Each row was made from one small tree. Brackets hold a mark, then the marks that hang from it, in alphabetical order. Every link used is in the known rows. Write each row's tree.
Known rows
[lise [kebo luzip]]: [ 2.17  2.18  3.61  2.46 -0.44 -1.72  4.73  3.27 -0.94 -0.68 -3.05  0.81
 -0.98  1.89  0.36  4.75 -2.38 -5.73 -1.49 -2.69  0.06 -0.29 -1.07]
[zimos [luzip kebo muno vene]]: [-1.06  1.75 -3.34  0.39  2.00 -2.09 -6.65  1.89 -0.65 -0.56  0.89 -1.62
  1.13 -0.10 -2.81 -3.80 -0.34 -2.68  0.60 -0.87  2.80 -3.81 -5.27]
[lise [kebo [luzip vene]]]: [-0.63  0.56  2.85  1.47  0.72 -1.82  2.49  2.93 -2.42 -2.02 -1.14  3.00
  0.46  0.65 -0.15  4.17 -0.71 -3.25 -2.16 -1.80  0.86 -2.42 -0.46]
[suped vene]: [ 4.30  4.16  1.13 -0.95  1.68 -3.66 -4.53  1.00 -0.06  5.02  0.22 -1.17
  2.36 -1.08  0.34 -6.09 -0.01 -1.20 -5.08 -5.94  2.72  0.49  0.32]
[kebo luzip]: [ 1.90  3.83  3.05  2.11 -2.86 -1.04  1.19  0.37  3.08  1.06 -0.76 -0.25
 -0.99  1.55  0.58  0.98 -1.53 -4.92 -1.90 -3.67  1.17  2.58 -0.25]
[lise [kebo [luzip muno vene]]]: [-0.37 -1.02  0.69  0.71  1.97  0.77  2.23  3.18 -1.61 -3.43 -0.12  1.95
  0.42  0.74 -0.10  2.20 -2.50 -1.75 -0.03  1.24 -1.39 -4.10 -1.09]
[zimos luzip]: [ 3.63  6.24  1.14  3.01  0.36 -4.08 -3.56  2.76  0.33  2.04 -0.10 -1.73
 -0.59 -0.01 -0.29 -1.35  0.30 -5.51 -2.70 -5.01  4.59  4.09 -1.88]
[luzip kebo muno ratar [zinema lise]]: [-0.87 -2.64 -2.06 -1.26 -1.12  2.19 -1.87 -2.66  2.33  1.66 -0.87 -1.65
  0.03 -0.46 -0.66 -0.99 -0.15  3.85  2.66  2.88 -2.40 -1.12 -0.06]
[lise [kebo [luzip ratar vene zinema]]]: [-5.84 -1.50 -0.42 -0.67 -0.08  3.20  4.08  0.45 -0.71 -0.49  0.13  1.62
  0.23 -0.36  0.71  3.34 -0.78  2.01  1.22  0.41 -2.40 -1.70  1.62]
[luzip muno]: [ 3.66  3.84  0.05 -0.15  2.18 -1.13 -2.40  0.84  1.79  1.78 -0.40 -1.55
  0.42 -0.77 -1.33 -3.45 -2.25 -0.93 -0.34 -2.25  0.76  0.51 -0.75]
[luzip kebo muno ratar vene zinema]: [-6.18 -1.56 -5.43 -4.08  2.12  3.21 -3.84 -2.44  1.74  1.50  1.26 -1.15
  1.54 -2.32 -2.47 -4.39 -0.95  5.36  4.27  1.11 -1.63 -4.70 -1.69]
[kebo [luzip ratar vene zinema]]: [-5.62  0.09 -1.22 -0.83 -2.90  3.59  0.60 -1.97  2.73  1.34  2.10  0.33
  0.44 -0.31  0.77 -0.23  0.48  2.53  1.48 -0.57 -1.05  1.56  2.36]
[kebo [luzip muno ratar zinema]]: [-2.68  1.27 -2.97 -1.62 -2.54  5.98  2.72 -1.61  5.02  0.80  1.64 -2.17
 -0.75  1.16  1.35 -1.61 -2.66  1.65  3.25  2.53 -3.95  2.11  1.28]
[zinema luzip]: [ 5.59  3.80  2.19  0.96  0.98 -3.90  1.01 -0.04 -1.76 -0.21 -0.52 -1.21
 -2.31  1.22  0.65 -0.58  0.80 -3.31 -1.77 -3.58  1.75  5.46 -0.99]
[dani vene]: [ 4.39  5.76  1.95  0.44  2.42 -4.05 -1.70 -0.58 -1.38  4.54  0.24 -0.02
  1.89 -2.93 -1.86 -1.48  1.86 -1.26 -2.99 -9.11  5.68 -1.00 -2.84]
[zimos [luzip kebo muno ratar vene]]: [-2.83 -0.51 -5.40 -1.99 -0.22  0.98 -3.99 -0.08  2.63  1.22  1.07 -1.54
  1.49 -0.93 -2.06 -4.17 -0.81 -1.47  1.62  1.54  1.45 -3.04 -4.25]
[zinema [lise kebo] [luzip ratar vene]]: [ 3.91 -4.61  3.63  0.55  1.16 -2.89  4.81 -0.13 -5.30 -3.17 -1.05  2.79
 -0.70  0.42  1.90  4.52  3.45  1.08 -2.38  2.91 -0.04  1.66  2.86]
[zimos [luzip ratar]]: [ 2.04  3.99 -0.72  1.14 -1.35 -1.15 -0.90  0.71  3.49  4.01 -0.26 -1.68
 -0.17 -0.59  0.66 -1.98  0.21 -4.37 -2.30 -2.93  3.30  5.17 -0.55]
[kebo [luzip muno vene]]: [-0.32  0.93 -0.15 -0.07 -0.46  1.21 -0.58  0.10  1.79 -1.44  2.37  0.61
  0.62  0.42 -1.10 -1.50 -1.35 -0.65 -0.04  0.23  0.08 -1.26  0.06]
[lise kebo]: [ 3.00  2.85  3.59  1.84  3.32 -4.10  1.24  3.53 -2.50  1.31 -3.47  0.94
 -0.20 -0.96 -0.82  2.26 -2.05 -3.52 -2.36 -4.30  1.96 -0.64 -1.01]
[zinema [luzip kebo ratar vene]]: [-0.45 -1.79 -1.87 -2.87 -0.02 -1.45  0.88 -3.25 -0.27  0.05 -0.51  0.05
 -0.56  0.14 -0.84 -1.33  1.59 -0.54  0.45 -0.37  0.24 -0.23 -2.33]
[luzip kebo ratar vene zinema]: [-6.92 -1.07 -3.42 -2.73  0.77  0.93 -3.63 -2.48  1.44  3.24 -0.18 -0.21
  1.42 -2.19 -2.11 -2.50  0.30  3.90  2.11 -1.99  0.32 -3.03 -1.03]

Which tree is each row?
[ 3.73 -3.94  2.42  0.94 -3.07  2.54  6.91  0.19  1.33 -1.73 -1.98  1.53
 -0.32  1.80  2.78  4.44 -2.05 -1.97 -0.65  5.34 -3.20 -0.54  2.06]
[zinema [lise [kebo [luzip muno ratar]]]]
[-1.90 -3.57  2.27  0.30  1.68 -0.72  0.25  0.30 -3.61 -0.12 -0.66  3.06
  0.71 -2.38  0.67  3.29  2.38  5.18 -0.75  0.78 -0.21 -0.75  4.28]
[luzip ratar vene [zinema [lise kebo]]]
[-2.65  0.45 -3.09 -0.53 -0.96 -1.54 -3.80 -0.25  2.10  2.54  0.05 -1.02
  1.57 -1.28 -1.60 -2.32  1.12 -2.71 -0.87 -1.88  3.33 -1.25 -3.59]
[zimos [luzip kebo ratar vene]]
[ 0.35 -5.22  4.30  1.68 -3.14  0.33  4.75 -0.19 -0.52 -1.65 -0.91  3.80
  0.52  0.59  2.22  5.95  1.33 -0.68 -2.58  2.76 -0.84 -1.21  3.32]
[zinema [lise [kebo [luzip ratar vene]]]]
[ 0.99 -0.22 -0.48 -2.03 -0.13 -1.38  1.50 -2.17 -0.42  0.01  0.84  0.31
 -0.72 -0.42  0.79 -1.66  1.84  0.90 -0.74 -0.76  0.61  3.37  1.41]
[zinema [luzip ratar vene]]
[ 2.38  1.23  1.43  0.87  0.63  1.18  4.90  3.50 -0.48 -1.51 -1.71  0.12
 -0.68  1.53  0.75  2.68 -3.79 -4.73  0.00  0.49 -2.18 -1.67 -2.04]
[lise [kebo [luzip muno]]]
[-0.23 -2.76 -4.35 -4.25  1.26  0.93  0.79 -3.01  0.25 -1.53  0.77 -0.99
 -0.06  0.24 -1.09 -3.43  0.21  0.83  2.36  2.75 -1.88 -2.15 -2.96]
[zinema [luzip kebo muno ratar vene]]
[ 3.09  1.05 -0.86 -0.97  3.30 -1.95 -0.87 -0.09 -2.84 -3.47  2.37 -0.54
 -0.91  0.40 -0.65 -3.16  0.77  0.92  0.29  0.17 -0.01  1.17 -0.73]
[zinema [luzip muno vene]]
[ 1.90 -4.68  0.73 -0.61 -2.06 -2.07  0.46 -4.46 -1.46 -1.46 -0.57  1.22
 -1.08  0.77  0.04  0.93  4.29  0.48 -1.22  2.48  0.88  0.51  0.32]
[zinema lise [luzip kebo ratar vene]]
[-2.16  2.42 -3.02 -1.15  2.79  0.41 -4.26  0.16  0.58  1.31 -0.85 -2.35
 -0.08 -0.12 -2.68 -3.22 -2.20  1.59  3.39 -1.46 -1.11 -2.54 -4.07]
[luzip kebo muno zinema]
[ 3.22 -3.12  4.92  2.28 -3.82  0.67  6.99  0.12  0.98 -0.48 -2.93  2.28
 -0.82  2.05  2.85  6.40 -0.37 -3.41 -2.54  2.74 -1.41  1.23  2.81]
[zinema [lise [kebo [luzip ratar]]]]
[ 0.91  0.03  2.02  3.29 -0.03 -1.29  1.05  2.55 -2.70  0.08 -1.30 -0.22
 -0.52  0.14  2.05  3.80  1.82 -0.48 -1.07  1.18  0.70  3.34  1.31]
[zimos [luzip ratar [zinema [lise kebo]]]]
[-1.86 -0.44  0.30  1.73 -1.65 -1.08 -4.40 -0.86 -0.71  0.79  2.45 -0.22
  0.44 -1.28  1.26 -0.28  4.68  3.31 -1.35  0.35  2.91  3.79  3.41]
[zimos [luzip ratar vene [zinema lise]]]
[ 2.10 -2.57  6.19  3.87 -1.25 -2.37  2.20  1.67 -3.68 -3.07 -1.42  4.06
 -0.11  1.37  0.83  6.33  1.49 -1.60 -3.70  1.06  0.89 -1.70  2.04]
[zinema [lise [kebo [luzip vene]]]]
[-4.03  1.61 -1.32 -0.07  0.21  2.87 -1.98  0.43  0.21 -2.03  3.33 -0.43
  0.03  0.29 -0.76 -1.93 -0.89  2.98  2.66  0.64 -1.77 -0.55  0.72]
[kebo [luzip muno vene zinema]]
[-2.89 -1.89 -4.12 -3.88  0.79  1.42 -2.75 -2.37  3.02  2.36 -0.03 -0.27
  1.93 -1.97 -2.29 -4.15 -1.60  1.77  1.74  0.73 -0.01 -5.18 -2.34]
[luzip kebo muno ratar vene]
[-2.83 -0.75 -1.80 -1.32  0.06  5.64  6.34  1.13  0.92 -0.96 -0.47 -0.63
 -0.62  0.93  1.68  1.83 -4.19  0.70  3.31  3.13 -5.21 -0.78  0.07]
[lise [kebo [luzip muno ratar zinema]]]
[ 4.19 -4.25  0.45 -1.16 -0.47  0.19  1.29 -3.10 -0.85 -3.06  2.21  0.87
 -0.60  0.53  1.38 -1.15  2.92  3.53 -0.15  4.21 -0.76  2.88  3.42]
[zinema lise [luzip muno ratar vene]]
[-5.50 -0.96 -3.66 -2.55 -1.71  5.51  0.44 -1.65  3.45 -0.45  3.11 -0.64
  0.47 -0.32  0.36 -2.34 -1.23  4.43  3.38  2.25 -3.22 -0.20  1.87]
[kebo [luzip muno ratar vene zinema]]
[-1.92 -2.65 -1.12 -1.33  0.19  2.14 -3.24 -2.49  0.25  0.09  2.57  0.62
  1.10 -1.67  0.18 -2.05  1.83  8.22  1.40  2.73 -0.75  0.19  4.40]
[luzip muno ratar vene [zinema lise]]
[ 8.43 -0.07  2.95  1.49  0.12 -2.79  0.83 -0.86 -2.42 -3.59  0.23 -0.71
 -2.37  2.20  0.93 -0.16  2.00 -0.81 -1.19  1.99 -0.13  4.64  0.93]
[zinema lise [luzip muno]]
[-2.99  1.87 -0.28 -0.29 -3.63  4.07  3.02 -1.78  4.52  2.74  0.19 -1.42
 -1.04  0.94  1.54  0.13 -1.01 -0.08  1.51 -0.97 -1.66  3.71  1.71]
[kebo [luzip ratar zinema]]
[-3.85 -3.54 -0.51 -0.77 -1.18 -0.46 -4.10 -3.26  0.15  1.50 -0.05  1.25
  0.79 -1.51 -1.34 -0.13  3.12  4.90  0.78  0.86  0.36 -1.80  1.43]
[luzip kebo ratar vene [zinema lise]]
[-1.84  4.07 -4.02  0.89  1.84 -0.25 -5.69  2.50  0.16  0.64  0.08 -4.17
 -0.70  0.35 -2.07 -3.38 -1.38 -1.84  3.26 -1.52  0.74 -0.77 -6.04]
[zimos [luzip kebo muno zinema]]
[-4.88  0.68 -3.29 -1.85  3.45  0.03 -6.56  0.05 -1.31  0.05  0.81 -0.76
  1.21 -1.44 -3.20 -3.92 -0.84  4.17  3.44 -1.24 -0.18 -5.34 -3.07]
[luzip kebo muno vene zinema]
[ 5.16 -1.89  4.30  3.33 -1.24 -0.07  4.60  2.12 -1.44 -3.48 -1.96  1.55
 -0.67  2.58  1.51  5.29 -1.58 -3.19 -1.19  3.25 -1.67 -1.13  0.52]
[zinema [lise [kebo [luzip muno]]]]
[ 2.73 -0.28  2.49  1.97  3.62 -1.23 -0.23  2.72 -4.29 -1.86 -1.25  0.40
 -0.42  0.03  0.34  2.48 -0.66  2.98  0.51  1.07 -1.35 -0.89  1.54]
[luzip muno [zinema [lise kebo]]]
[-2.19 -2.19  1.01 -0.47 -1.19  1.25  5.12  0.52  0.22 -0.32 -0.78  2.59
  0.46 -0.59  0.91  3.62 -1.15 -1.86 -1.22  0.40 -0.85 -2.06  1.00]
[lise [kebo [luzip ratar vene]]]
[ 2.65  4.01  3.27  4.71 -1.18 -3.08 -5.01  1.83 -1.95  0.31  0.43 -1.18
 -1.21  0.84  0.79  0.57  3.53 -0.60 -1.88 -2.57  3.52  5.54  1.17]
[zimos [luzip [zinema lise]]]
[ 1.73  3.16 -2.78 -0.71 -0.44  1.26 -0.74  1.18  4.21  2.60  0.77 -2.50
  0.33 -0.67  0.43 -3.50 -1.97 -2.76  0.50  0.55  1.46  2.88 -1.22]
[zimos [luzip muno ratar]]
[ 3.71 -2.41  2.54  1.56  0.16 -5.23 -2.12 -2.21 -4.13 -3.20 -0.97  1.18
 -1.31  1.50 -0.90  1.55  4.52 -0.72 -1.95 -0.40  2.02  0.04 -1.01]
[zinema lise [luzip kebo vene]]
[-3.14  0.69  0.08 -0.11 -1.43  3.19  6.34  1.01  1.04  0.89 -1.60  0.10
 -1.03  0.63  1.89  3.75 -2.53 -0.92  1.32  0.15 -3.02  1.19  0.92]
[lise [kebo [luzip ratar zinema]]]
[-4.15  1.48 -4.95 -1.41  1.20  2.14 -4.39  0.68  1.09  0.90  3.80 -2.16
  1.21 -1.91 -0.10 -4.85  0.57  3.76  2.83  0.61  0.38  1.39 -0.08]
[zimos [luzip muno ratar vene zinema]]
